Each row was made from one path, in order. Every step used is in the known rows, and no mark comes twice. Write each row's path.
Known rows:
zezaroz -> digi: [ 1.20 -1.70  0.95 -2.43  1.06  1.78 -0.14 -1.58 -0.16  1.92  1.09 -1.00
 -2.14  0.33  3.06  2.44 -0.43 -5.22 -1.32  4.16 -0.72]
tefa -> zezaroz -> zefi: [ 3.17  2.12 -0.13 -2.40  2.03 -2.28 -0.36 -0.44  1.77  1.72  0.77  1.34
  0.87 -1.25 -0.55 -0.58 -1.32 -0.96 -1.81  3.26  0.24]
nimugiv -> zezaroz -> gade: [ 0.00 -0.28 -0.41 -2.32 -0.71  0.81 -2.04 -1.31  0.74 -0.02 -0.13 -1.33
  1.92 -2.68  1.32 -1.25 -0.91  1.06 -1.25 -1.92 -2.45]
zezaroz -> digi -> gakem: [-2.55 -1.40  0.25 -5.10 -0.80  1.33 -0.55  1.01  0.94  1.18  1.17  0.89
 -3.63 -0.03  0.56  1.04 -0.09 -3.54 -1.72  0.32  0.41]
nimugiv -> zezaroz: [ 0.15 -0.40 -0.94 -1.36  0.34  1.38 -3.33 -0.51  1.52 -1.45 -0.01 -0.21
  5.14 -0.73 -0.73 -3.19 -1.01  0.57 -0.54 -0.66  1.63]
gakem -> nimugiv: [-1.60 -0.50  1.69  4.30 -0.38 -1.19  2.60  3.42 -0.22 -1.65 -3.12 -1.72
  0.71  2.78  1.86 -2.67 -1.99  0.25  2.06  2.27 -1.34]
digi -> gakem -> setes -> zezaroz: [-0.10 -2.34 -3.84 -0.16  0.75  1.50 -0.55  1.00  0.03 -2.43  1.08  2.77
  2.94 -1.58 -1.21  0.68  2.15  1.24  2.97 -3.53  1.63]
zefi -> gakem -> nimugiv: [-3.20  0.77  2.91  2.99 -0.97  0.07  1.76  4.42  0.13 -0.24 -3.13 -1.40
 -0.67  0.89 -0.87 -2.94 -0.62  0.71 -0.09 -1.40 -1.45]
nimugiv -> zezaroz -> tefa -> gakem: [-3.78  1.26  0.14 -0.21 -0.12 -0.07 -1.77 -0.17  1.13 -1.20  1.67  0.60
  0.71  0.15  2.27 -2.58 -1.73  0.59 -0.91  2.71  0.65]
fela -> zezaroz: [ 2.51 -1.19  1.81 -1.88 -0.20  1.17 -0.25  3.50 -1.10 -0.05 -2.07 -5.81
  0.75 -1.17 -0.18 -1.60 -0.74 -0.46  2.41  2.00 -1.34]
setes -> gakem -> nimugiv -> zezaroz -> digi: [-1.62 -0.78  1.57 -2.87  0.20  1.21 -1.93 -2.16  2.09  1.73  1.28 -0.43
  2.06  1.71  1.41  1.38  0.82 -2.39 -0.22 -0.68 -0.50]
tefa -> gakem -> setes -> zezaroz: [ 0.06 -1.57 -3.47  1.07  1.73  1.55 -0.41  1.32  0.07 -2.03  1.42  3.27
  3.25 -1.85  0.08 -0.51  1.80  0.92  3.33 -0.44  1.37]
zefi -> gakem -> setes -> zezaroz -> tefa: [-0.56 -0.93 -1.42  2.37 -0.24  0.40 -0.55 -3.20 -1.21 -2.77  1.51 -1.06
  1.70 -0.09  0.89  3.48  0.76  2.37  0.42 -4.00 -0.11]
zefi -> gakem -> nimugiv -> zezaroz: [-2.49  1.09  1.09 -0.14 -0.81  0.90 -2.19  1.08  1.96 -0.70 -1.87 -0.72
  4.83  0.62 -2.66 -3.88 -0.06  1.69 -0.71 -3.97  0.47]
digi -> gakem: [-2.94 -1.13 -0.42 -2.52 -1.03  0.71 -0.31  3.61  0.66 -0.95  0.17  1.08
 -2.36 -0.98 -0.46 -2.03 -1.07 -0.57 -0.60 -0.30  1.04]
zefi -> gakem -> setes -> zezaroz: [ 0.62 -1.54 -2.81  0.70  1.22  2.47 -0.87  0.85 -0.33 -1.53  0.76  2.18
  2.96 -2.83 -2.01  0.50  2.76  1.50  1.92 -4.39  1.09]
setes -> zezaroz -> zefi: [ 3.87  1.13  0.06 -1.64  2.22 -1.84 -0.40 -1.03  1.84  1.61  0.94  0.89
  1.16 -2.94  0.91  1.13 -1.34 -2.46  0.28 -0.20  0.45]
gade -> zezaroz -> zefi: [ 3.61  1.92  2.20 -4.40  1.51 -1.75  0.44 -0.17 -0.11  3.82 -0.27 -1.62
 -1.71 -1.57 -0.47  0.22 -1.56 -2.36 -1.54  3.06 -0.44]
nimugiv -> zezaroz -> zefi -> gakem -> setes: [ 2.91  1.21 -1.19  1.91 -0.34  0.72  0.22 -1.51 -1.92  1.51  0.23  2.26
 -3.36 -1.64 -3.20  0.54  2.02  1.22 -2.29 -0.58  1.10]
gakem -> nimugiv -> zezaroz: [-1.40  0.17  0.23  0.78 -0.43 -0.02 -1.66  0.37  1.71 -1.74 -1.87 -0.94
  5.81  1.96 -0.79 -3.60 -1.07  1.28  0.79 -1.35  0.54]

Write each row's path:
[-3.79 -0.56  1.85 -0.05 -1.45 -0.82  2.14  2.64  0.84 -0.04 -1.95 -0.64
 -1.69  3.48  0.95 -0.47 -0.68 -1.72  0.73  0.22 -1.15]  zezaroz -> digi -> gakem -> nimugiv
[ 4.98  0.87 -1.28  0.16  1.89 -1.86  0.44 -2.15  0.41  1.39  1.02  1.89
  0.08 -2.22  0.25  2.17 -0.14 -1.47  0.63  0.24  0.80]  gakem -> setes -> zezaroz -> zefi
[ 0.53 -1.57 -2.85 -0.41 -1.03  1.37  0.24 -1.89 -1.66 -0.06  1.15  2.62
 -3.10  1.26 -1.29  1.87  2.30 -0.26 -0.63  0.81  1.48]  nimugiv -> zezaroz -> digi -> gakem -> setes
[-1.13 -0.50  1.49 -1.44 -0.40 -0.07 -0.22 -1.67 -1.81 -1.04  0.22 -4.80
  0.55  1.49  1.56  1.71 -1.35  1.26 -0.74  0.66 -1.28]  gade -> zezaroz -> tefa
[-1.99  0.33  0.70  2.37 -1.41 -1.29 -1.12 -3.54  0.30 -2.87 -0.32 -3.26
  3.62  3.27  1.88  0.62 -1.85  2.27 -0.37 -1.79 -0.53]  gakem -> nimugiv -> zezaroz -> tefa
[-2.76 -1.79 -0.59 -6.09 -0.15  1.68 -1.37  0.93  1.91  0.62  1.74  1.44
 -0.84 -0.83  0.02  1.72  0.83 -3.29 -0.41 -2.46  0.77]  setes -> zezaroz -> digi -> gakem
[ 1.33  2.51  1.84 -0.65  0.40 -2.94 -1.05 -1.42  2.64  2.15  0.39  0.65
  1.39 -0.42 -0.04 -0.92 -1.43 -0.12 -0.43 -0.95  0.23]  setes -> gakem -> nimugiv -> zezaroz -> zefi
[ 0.58 -0.27 -1.63  3.66 -0.65  0.17  1.55 -0.31 -3.08 -1.18  0.62  0.35
 -3.37  1.10  1.00  0.34  0.83  1.82  1.21  4.76  0.11]  fela -> zezaroz -> tefa -> gakem -> setes
[ 2.58  1.13 -1.54  1.81  0.17  0.59  0.88 -0.43 -1.93  1.26  0.34  2.70
 -3.38 -1.52 -3.33  0.44  2.37  1.61 -2.11  0.52  0.67]  tefa -> zezaroz -> zefi -> gakem -> setes
[-0.14 -0.03 -2.63  3.84 -0.41  0.25  0.60 -1.68 -2.20 -1.67  1.33  2.30
 -1.84  1.27  0.86 -0.22  0.76  2.20  0.23  3.87  1.14]  nimugiv -> zezaroz -> tefa -> gakem -> setes
[ 0.38 -1.79 -2.07 -1.61 -0.81  1.56  1.24 -0.62 -2.62  0.75  0.76  1.68
 -4.40  1.30 -1.39  2.27  2.46 -0.51 -0.32  1.80  0.71]  gade -> zezaroz -> digi -> gakem -> setes
[-1.73  2.36  3.96  0.24 -0.60 -1.20  1.89  3.26  0.40  2.27 -3.05 -1.89
 -1.48  0.65 -1.97 -1.87 -0.41 -0.05 -0.97 -1.55 -1.78]  gade -> zezaroz -> zefi -> gakem -> nimugiv
[ 3.76  0.94 -1.41 -1.16  1.30 -1.90  0.33 -1.66  0.88  1.48  1.23  2.50
 -0.65 -2.19 -0.50  2.19  0.18 -1.38  0.39 -1.05  1.12]  digi -> gakem -> setes -> zezaroz -> zefi
[ 0.74 -0.70  1.82  0.58 -1.27 -0.43 -0.12 -1.39 -1.72 -1.71 -0.50 -6.69
  0.15  1.08  2.18  2.11 -1.66  1.03  0.81  0.48 -1.70]  fela -> zezaroz -> tefa
[ 1.57  2.76  1.28 -1.74 -0.03 -3.01 -0.68 -1.49  2.45  2.02 -0.67  0.51
  0.65  0.21 -0.93 -0.85 -1.78 -1.27 -1.45 -0.63  0.63]  digi -> gakem -> nimugiv -> zezaroz -> zefi
[-1.44  2.26  3.55  2.27 -0.71 -1.51  2.09  2.96  0.61  1.55 -2.87 -0.97
 -1.96  0.47 -0.97 -1.83 -0.94 -0.28 -0.97 -1.17 -1.49]  zezaroz -> zefi -> gakem -> nimugiv
[ 0.17 -1.55 -2.01  3.04  0.02 -0.18 -0.12 -3.67 -1.39 -3.46  1.50 -1.26
  2.42  0.79  2.27  3.67  0.06  2.16  1.44 -2.16  0.03]  gakem -> setes -> zezaroz -> tefa
[-1.92  2.50  2.86  1.23 -0.37 -1.45  1.50  3.16  1.25  1.20 -2.51 -0.42
 -0.16  0.78 -2.03 -2.30 -0.26  0.65 -1.00 -1.46 -1.40]  tefa -> zezaroz -> zefi -> gakem -> nimugiv
[ 1.98 -2.48 -1.56 -2.08  1.73  2.31 -0.42 -2.94 -0.14  1.01  1.96  0.84
  0.81 -0.11  1.77  4.40  2.14 -3.78  0.89  0.60  0.02]  gakem -> setes -> zezaroz -> digi
[-0.27 -0.23 -1.80  2.68 -0.27  0.31  1.59 -0.50 -3.19 -0.88  0.95  1.29
 -3.15  1.31  0.71  0.19  1.02  1.88  0.43  4.87  0.30]  gade -> zezaroz -> tefa -> gakem -> setes
[-4.42 -0.83  2.57  3.99 -0.69 -1.07  1.47  4.81  1.06 -1.24 -0.65 -0.18
  0.63  1.38  2.13 -2.72 -0.61  2.75  3.43 -0.88 -1.51]  setes -> gakem -> nimugiv
[ 3.13  0.82 -0.92  2.84 -0.15  0.53  1.42 -0.57 -2.60  1.59  0.13  2.02
 -5.19 -1.85 -2.32  0.87  1.67  0.74 -1.99  0.79  0.64]  zezaroz -> zefi -> gakem -> setes
